What can hang from each mark:
D: K
P: C
X: K
U: D J V X Y
Y: P U
K: D Y
C: K P U
J: U
E: U

Known rows, with every way that one mark hangs from another:
P(C(U(D X))): [ 0.27 -0.28 -0.14  0.06  0.12 -0.15  0.21  0.20  0.15  0.06  0.01 -0.22
 -0.12  0.24  0.32 -0.05  0.00  0.40 -0.01  0.31 -0.13  0.62 -0.44  0.28
 -0.21]
D(K): [ 0.04 -0.07  0.09  0.10  0.22  0.13  0.00  0.08  0.06 -0.07 -0.02  0.18
  0.15  0.00  0.19 -0.19  0.30 -0.19 -0.08  0.09  0.00 -0.22  0.31  0.19
  0.22]
E(U(X Y(P(C)))): [-0.16 -0.31 -0.26 -0.48 -0.23 -0.03  0.11  0.05 -0.05 -0.07 -0.28 -0.10
  0.25  0.50 -0.17  0.08 -0.26  0.58  0.00  0.01 -0.23  0.25 -0.09  0.21
 -0.32]
J(U(X(K) Y)): [-0.09 -0.27  0.38 -0.30 -0.18 -0.07  0.33  0.16 -0.19 -0.06  0.25  0.18
  0.03  0.00  0.10  0.14 -0.21  0.28 -0.04 -0.42  0.41  0.33  0.22  0.18
 -0.46]
P(C(K U(X))): [ 0.59 -0.16  0.00 -0.03  0.13  0.01  0.07  0.24  0.17  0.06 -0.06 -0.44
 -0.23 -0.26  0.23 -0.51  0.24  0.29 -0.20  0.21 -0.17  0.55 -0.42  0.26
 -0.04]
D(K(Y(U(X)))): [ 0.19 -0.16  0.02  0.06 -0.33 -0.18 -0.14  0.32  0.05  0.15  0.04  0.25
  0.58  0.16  0.09 -0.02  0.14 -0.50 -0.03  0.17 -0.14 -0.19 -0.19 -0.03
 -0.01]
C(U(J)): [ 0.34 -0.02  0.12  0.04  0.03 -0.09  0.09 -0.08  0.13 -0.07  0.06 -0.03
 -0.10  0.01  0.13 -0.08 -0.06  0.01 -0.18  0.12 -0.14  0.26 -0.04  0.16
 -0.11]
D(K(Y(P(C)))): [ 0.31 -0.12 -0.10  0.21  0.16  0.07 -0.52  0.09 -0.20  0.13 -0.26  0.14
  0.27  0.20 -0.04 -0.06  0.16 -0.17 -0.44  0.15 -0.51 -0.40  0.14  0.28
  0.44]
C(K): [ 0.16  0.07  0.08  0.03  0.08 -0.09  0.01  0.03 -0.04 -0.06  0.04 -0.18
 -0.09 -0.42 -0.03 -0.33  0.08  0.02 -0.03  0.00 -0.03 -0.01 -0.18  0.06
  0.00]
X(K(D)): [ 0.21 -0.03  0.37  0.16  0.05 -0.05 -0.05  0.02 -0.24 -0.06  0.03  0.33
 -0.02  0.19 -0.14 -0.07  0.09 -0.28 -0.23 -0.12 -0.30 -0.04  0.18  0.13
 -0.03]
J(U(D Y)): [-0.38 -0.21  0.07 -0.17  0.04 -0.04  0.24 -0.05 -0.13 -0.20  0.13  0.30
  0.15  0.11 -0.09  0.33 -0.30  0.37  0.11 -0.29  0.38  0.09 -0.06  0.24
 -0.31]
C(P U(V Y)): [ 0.52 -0.19  0.22 -0.23 -0.38  0.04 -0.06  0.72  0.17  0.20  0.28  0.35
  0.30  0.11  0.07 -0.19  0.35  0.47 -0.24  0.02  0.56  0.46 -0.18  0.09
  0.35]
X(K(D Y(U(J)))): [ 0.45  0.07  0.34  0.29 -0.23 -0.28 -0.32  0.07 -0.26 -0.03  0.11  0.51
  0.38  0.22 -0.37  0.07 -0.20 -0.65 -0.26 -0.02 -0.65 -0.23 -0.03  0.06
 -0.25]
U(V X(K)): [ 0.23 -0.25  0.15 -0.14 -0.37 -0.22  0.14  0.53 -0.16  0.12  0.34  0.19
  0.03  0.13  0.41 -0.01 -0.06  0.11 -0.03 -0.10  0.16  0.39  0.14 -0.12
 -0.22]
C(P U): [ 0.50 -0.02  0.22 -0.02  0.03 -0.07  0.05  0.31  0.20  0.25  0.18 -0.07
 -0.07 -0.08  0.07 -0.23  0.32  0.05 -0.26  0.06  0.26  0.19 -0.29  0.14
  0.32]
X(K(D Y)): [ 0.30 -0.04  0.35  0.29  0.01 -0.15 -0.36  0.02 -0.46  0.05  0.13  0.40
  0.13  0.19 -0.37  0.08  0.01 -0.58 -0.29 -0.14 -0.39 -0.12  0.03  0.17
 -0.01]
Y(P(C(U(D(K))))): [ 0.29 -0.27 -0.01  0.19  0.32 -0.12 -0.11  0.08  0.08  0.00 -0.28  0.09
  0.15  0.36  0.38 -0.13  0.21  0.27 -0.38  0.31 -0.21 -0.08 -0.08  0.42
  0.39]
P(C(K(D))): [ 0.34  0.06  0.00  0.21  0.20  0.31 -0.20  0.05 -0.01 -0.13 -0.15 -0.06
 -0.10 -0.12 -0.31 -0.52  0.28  0.04 -0.21  0.16 -0.64  0.07 -0.17  0.33
  0.15]
D(K(Y)): [ 0.14 -0.05  0.07  0.21  0.18  0.06 -0.30  0.07 -0.16  0.03  0.06  0.29
  0.28  0.00 -0.03 -0.01  0.21 -0.52 -0.18  0.07 -0.10 -0.32  0.19  0.19
  0.22]
E(U(V X)): [-0.16 -0.29 -0.27 -0.39 -0.36 -0.09  0.17  0.35 -0.10  0.03  0.21  0.12
  0.09  0.43  0.16  0.15 -0.23  0.05  0.23 -0.04  0.02  0.33 -0.04 -0.05
 -0.39]
J(U): [-0.17 -0.06  0.05 -0.13  0.09  0.16  0.08 -0.07 -0.15 -0.02  0.09  0.07
 -0.20  0.02  0.03  0.19 -0.14  0.00 -0.08 -0.29  0.11 -0.11  0.12  0.15
 -0.05]
E(U(D(K(Y)) X)): [-0.27 -0.38 -0.18  0.03  0.18 -0.29  0.15  0.04 -0.25 -0.10  0.24  0.20
  0.33  0.37  0.06  0.21 -0.19 -0.51  0.23  0.10 -0.16 -0.01 -0.14  0.33
 -0.48]
C(K U): [ 0.46  0.00  0.23  0.01  0.13 -0.14 -0.04  0.06  0.05  0.02 -0.01 -0.17
 -0.13 -0.39  0.10 -0.32  0.21  0.05 -0.26  0.04  0.11  0.16 -0.36  0.15
  0.11]
K(D Y(P(C) U)): [ 0.34 -0.08 -0.10  0.10 -0.43 -0.05 -0.69  0.13 -0.16  0.22 -0.48  0.31
  0.44  0.55 -0.49  0.04 -0.01 -0.23 -0.47  0.17 -0.88 -0.43 -0.36 -0.02
  0.34]
Y(P(C) U(J X)): [ 0.23 -0.11 -0.22 -0.12 -0.54 -0.21  0.03  0.11  0.23  0.05 -0.31 -0.16
  0.24  0.31  0.08 -0.12 -0.27  0.37 -0.16  0.30 -0.70  0.07 -0.23 -0.10
 -0.23]
D(K(Y(P U))): [ 0.16 -0.09  0.05  0.05 -0.32 -0.28 -0.46  0.16 -0.10  0.18 -0.25  0.41
  0.62  0.26 -0.03  0.08  0.10 -0.46 -0.37  0.09 -0.25 -0.70 -0.11 -0.09
  0.39]
E(U): [-0.17 -0.03 -0.11 -0.18  0.18 -0.03  0.10 -0.10 -0.11 -0.08  0.03 -0.01
 -0.03  0.19 -0.12  0.17 -0.19 -0.15  0.16 -0.10 -0.04 -0.09  0.03  0.11
 -0.25]
E(U(J)): [-0.16  0.01 -0.14 -0.13  0.20 -0.02  0.17 -0.23 -0.07 -0.24  0.13 -0.05
 -0.04  0.14 -0.15  0.09 -0.40 -0.17  0.18  0.00 -0.33  0.00  0.17  0.18
 -0.48]

Rows:
[-0.15 -0.18 -0.15  0.02 -0.16 -0.39  0.42 -0.09  0.02 -0.16  0.22 -0.05
  0.06  0.11  0.18  0.02 -0.38  0.20  0.22  0.22 -0.25  0.46 -0.22  0.07
 -0.70] : U(D J X)
[ 0.23 -0.09 -0.20  0.10 -0.06 -0.07 -0.53  0.02 -0.29  0.18 -0.25 -0.05
  0.13  0.19 -0.27  0.10 -0.10  0.03 -0.33  0.02 -0.50 -0.19 -0.18  0.10
  0.20] : K(Y(P(C)))
[ 0.04 -0.17  0.01  0.10 -0.41 -0.20 -0.53 -0.10 -0.44  0.11 -0.26  0.38
  0.22  0.43 -0.51  0.13 -0.05 -0.34 -0.50 -0.05 -0.64 -0.29 -0.23  0.03
  0.24] : K(D Y(P))
[ 0.38 -0.27 -0.14  0.22  0.07 -0.36 -0.42  0.03 -0.24  0.21 -0.19  0.02
  0.11  0.32 -0.03  0.22 -0.20  0.19 -0.39  0.16 -0.33  0.05 -0.53  0.22
  0.14] : K(Y(P(C(U(D)))))
[-0.04 -0.27 -0.07  0.21  0.01 -0.32  0.11  0.00 -0.16 -0.13  0.27  0.21
  0.35  0.15  0.14  0.01 -0.19 -0.32  0.06  0.26 -0.38  0.16 -0.06  0.27
 -0.51] : U(D(K(Y)) J X)
[-0.24 -0.38 -0.01  0.07  0.07 -0.16  0.10  0.06 -0.29 -0.01  0.26  0.30
  0.14  0.17  0.17  0.23 -0.13 -0.30 -0.02 -0.08 -0.01 -0.01 -0.06  0.39
 -0.32] : J(U(D(K(Y)) X))
[ 0.45  0.06 -0.04  0.32  0.18  0.21 -0.49  0.05 -0.28  0.02 -0.08  0.04
  0.02 -0.14 -0.54 -0.37  0.19 -0.28 -0.26  0.11 -0.77  0.01 -0.32  0.35
  0.14] : P(C(K(D Y)))
[-0.27 -0.19 -0.01 -0.09 -0.32 -0.44  0.12 -0.23 -0.07 -0.28 -0.11  0.24
  0.40  0.23 -0.12  0.17 -0.46  0.53 -0.05  0.05 -0.18  0.10 -0.09  0.07
 -0.40] : U(D J Y(P))
[ 0.44 -0.21 -0.08 -0.07  0.04  0.07  0.08  0.23  0.24  0.13 -0.08 -0.31
 -0.17  0.19  0.27 -0.20  0.14  0.31 -0.15  0.25 -0.15  0.57 -0.25  0.22
 -0.01] : P(C(U(X)))
[-0.03 -0.24 -0.03  0.23  0.01 -0.38 -0.31 -0.06 -0.36  0.03 -0.09  0.34
  0.41  0.26  0.03  0.18 -0.03 -0.26 -0.26  0.09 -0.21 -0.38 -0.10  0.18
  0.16] : U(D(K(Y(P))))
[-0.15 -0.38 -0.01 -0.09 -0.35 -0.22 -0.10  0.33 -0.12 -0.14 -0.06  0.68
  0.66  0.43  0.27  0.07  0.02  0.49 -0.14  0.09  0.22 -0.11  0.11  0.11
  0.21] : U(D(K) V Y(P))
[-0.25 -0.28  0.09 -0.02 -0.08 -0.27  0.03 -0.01 -0.03 -0.20 -0.19  0.42
  0.55  0.28  0.11  0.01  0.01  0.34 -0.14  0.10  0.13 -0.20  0.09  0.19
  0.09] : U(D(K) Y(P))
[ 0.23 -0.36  0.11  0.22  0.05 -0.46 -0.30  0.01 -0.23  0.09 -0.11  0.33
  0.35  0.31  0.16  0.16  0.06 -0.23 -0.45  0.12 -0.09 -0.25 -0.28  0.25
  0.31] : C(U(D(K(Y(P)))))
[ 0.40  0.05  0.30  0.16 -0.10 -0.37 -0.33  0.24 -0.20  0.18  0.16  0.29
  0.37  0.02 -0.12  0.23 -0.16 -0.46 -0.15 -0.13 -0.01 -0.31 -0.14 -0.15
 -0.07] : X(K(Y(U)))
[-0.11 -0.42 -0.05  0.07 -0.25 -0.53 -0.08  0.05 -0.28  0.08 -0.03  0.24
  0.41  0.34  0.16  0.12 -0.10 -0.17 -0.20  0.16 -0.25 -0.09 -0.25  0.14
 -0.12] : U(D(K(Y(P))) X)
[-0.23 -0.25 -0.06 -0.15 -0.28 -0.34  0.44 -0.04  0.08 -0.29  0.14  0.12
  0.33  0.14  0.01  0.07 -0.40  0.47  0.30  0.15 -0.04  0.59 -0.19  0.15
 -0.75] : U(D J X Y)
[ 0.11 -0.21 -0.13  0.29  0.01 -0.16 -0.20  0.26 -0.27 -0.13  0.35  0.60
  0.46  0.18  0.20  0.08 -0.13 -0.29 -0.02  0.18 -0.25 -0.04  0.17  0.24
 -0.12] : U(D(K(Y)) J V)
[ 0.45 -0.24 -0.08 -0.14 -0.25 -0.15  0.02  0.01  0.14  0.07 -0.25 -0.26
 -0.12  0.30  0.23 -0.20 -0.12  0.47 -0.40  0.26 -0.60  0.45 -0.19  0.20
 -0.12] : Y(P(C(U(J X))))
[-0.28 -0.33 -0.10 -0.22 -0.57 -0.52  0.34 -0.13 -0.04 -0.23 -0.06  0.15
  0.38  0.30 -0.03  0.12 -0.49  0.63  0.04  0.13 -0.19  0.44 -0.22  0.05
 -0.64] : U(D J X Y(P))
[ 0.35 -0.07  0.33  0.11 -0.50 -0.46 -0.50  0.12 -0.39  0.19 -0.22  0.51
  0.45  0.43 -0.39  0.18 -0.10 -0.49 -0.54 -0.14 -0.53 -0.51 -0.24 -0.11
  0.14] : X(K(D Y(P U)))
[-0.33 -0.37  0.07 -0.53 -0.59 -0.15  0.18  0.00 -0.16  0.00 -0.16  0.16
  0.14  0.26 -0.03  0.19 -0.27  0.53 -0.21 -0.34  0.16  0.17 -0.05  0.05
 -0.25] : J(U(X Y(P)))
[ 0.43 -0.05  0.10  0.19  0.09 -0.24 -0.50  0.12 -0.43  0.20 -0.07  0.05
  0.08  0.11 -0.13  0.10 -0.14 -0.05 -0.44 -0.12 -0.39 -0.21  0.03  0.13
  0.16] : X(K(Y(P(C))))
[ 0.45 -0.12  0.14  0.26  0.01 -0.11 -0.57  0.04 -0.49  0.14 -0.19  0.28
  0.10  0.37 -0.41  0.04 -0.03 -0.25 -0.58 -0.07 -0.80 -0.22 -0.01  0.26
  0.24] : X(K(D Y(P(C))))
[ 0.09 -0.02 -0.24  0.13 -0.17 -0.36 -0.05 -0.02  0.12 -0.07 -0.25  0.05
  0.31  0.34  0.03  0.06 -0.41  0.37 -0.08  0.31 -0.60 -0.15 -0.28  0.03
 -0.20] : Y(P(C) U(D J))
[-0.20 -0.21 -0.16  0.18  0.47 -0.19 -0.08 -0.06 -0.31 -0.14  0.19  0.33
  0.35  0.29 -0.09  0.27 -0.17 -0.57  0.14  0.04 -0.08 -0.29 -0.01  0.35
 -0.23] : E(U(D(K(Y))))
[ 0.01 -0.27  0.32 -0.30 -0.48 -0.45  0.16  0.11 -0.17  0.02 -0.10  0.13
  0.31  0.20  0.06  0.05 -0.19  0.41 -0.21 -0.19  0.15  0.25  0.02 -0.03
 -0.26] : U(X(K) Y(P))
[ 0.40  0.10  0.23  0.11 -0.05  0.05 -0.02  0.21  0.01  0.08  0.16  0.02
 -0.05 -0.29 -0.39 -0.61  0.44 -0.12 -0.23  0.08 -0.27  0.04 -0.33  0.23
  0.23] : C(K(D) P)
[ 0.50 -0.26  0.08 -0.21 -0.41 -0.18  0.06  0.51  0.02  0.15  0.21 -0.06
 -0.05 -0.17  0.40 -0.33  0.17  0.24 -0.17  0.11  0.18  0.62 -0.41  0.01
 -0.04] : C(K U(V X))
[ 0.39  0.10  0.08  0.20 -0.11 -0.49 -0.15  0.40 -0.03  0.24  0.37  0.04
  0.44 -0.39 -0.25 -0.19  0.02 -0.21 -0.02  0.10  0.09 -0.14 -0.86  0.00
 -0.02] : C(K(Y(U(D))) P)
[-0.11 -0.21 -0.15 -0.03 -0.06 -0.17 -0.06  0.00 -0.02 -0.10 -0.30  0.10
  0.31  0.31 -0.11  0.10 -0.19  0.74 -0.08  0.10 -0.11  0.10 -0.18  0.19
 -0.05] : U(D Y(P(C)))
[ 0.17 -0.12 -0.25  0.20 -0.22 -0.42 -0.45  0.11 -0.14  0.21 -0.26  0.10
  0.46  0.34 -0.18  0.27 -0.32  0.06 -0.16  0.18 -0.44 -0.34 -0.55 -0.06
  0.07] : K(Y(P(C) U(D)))
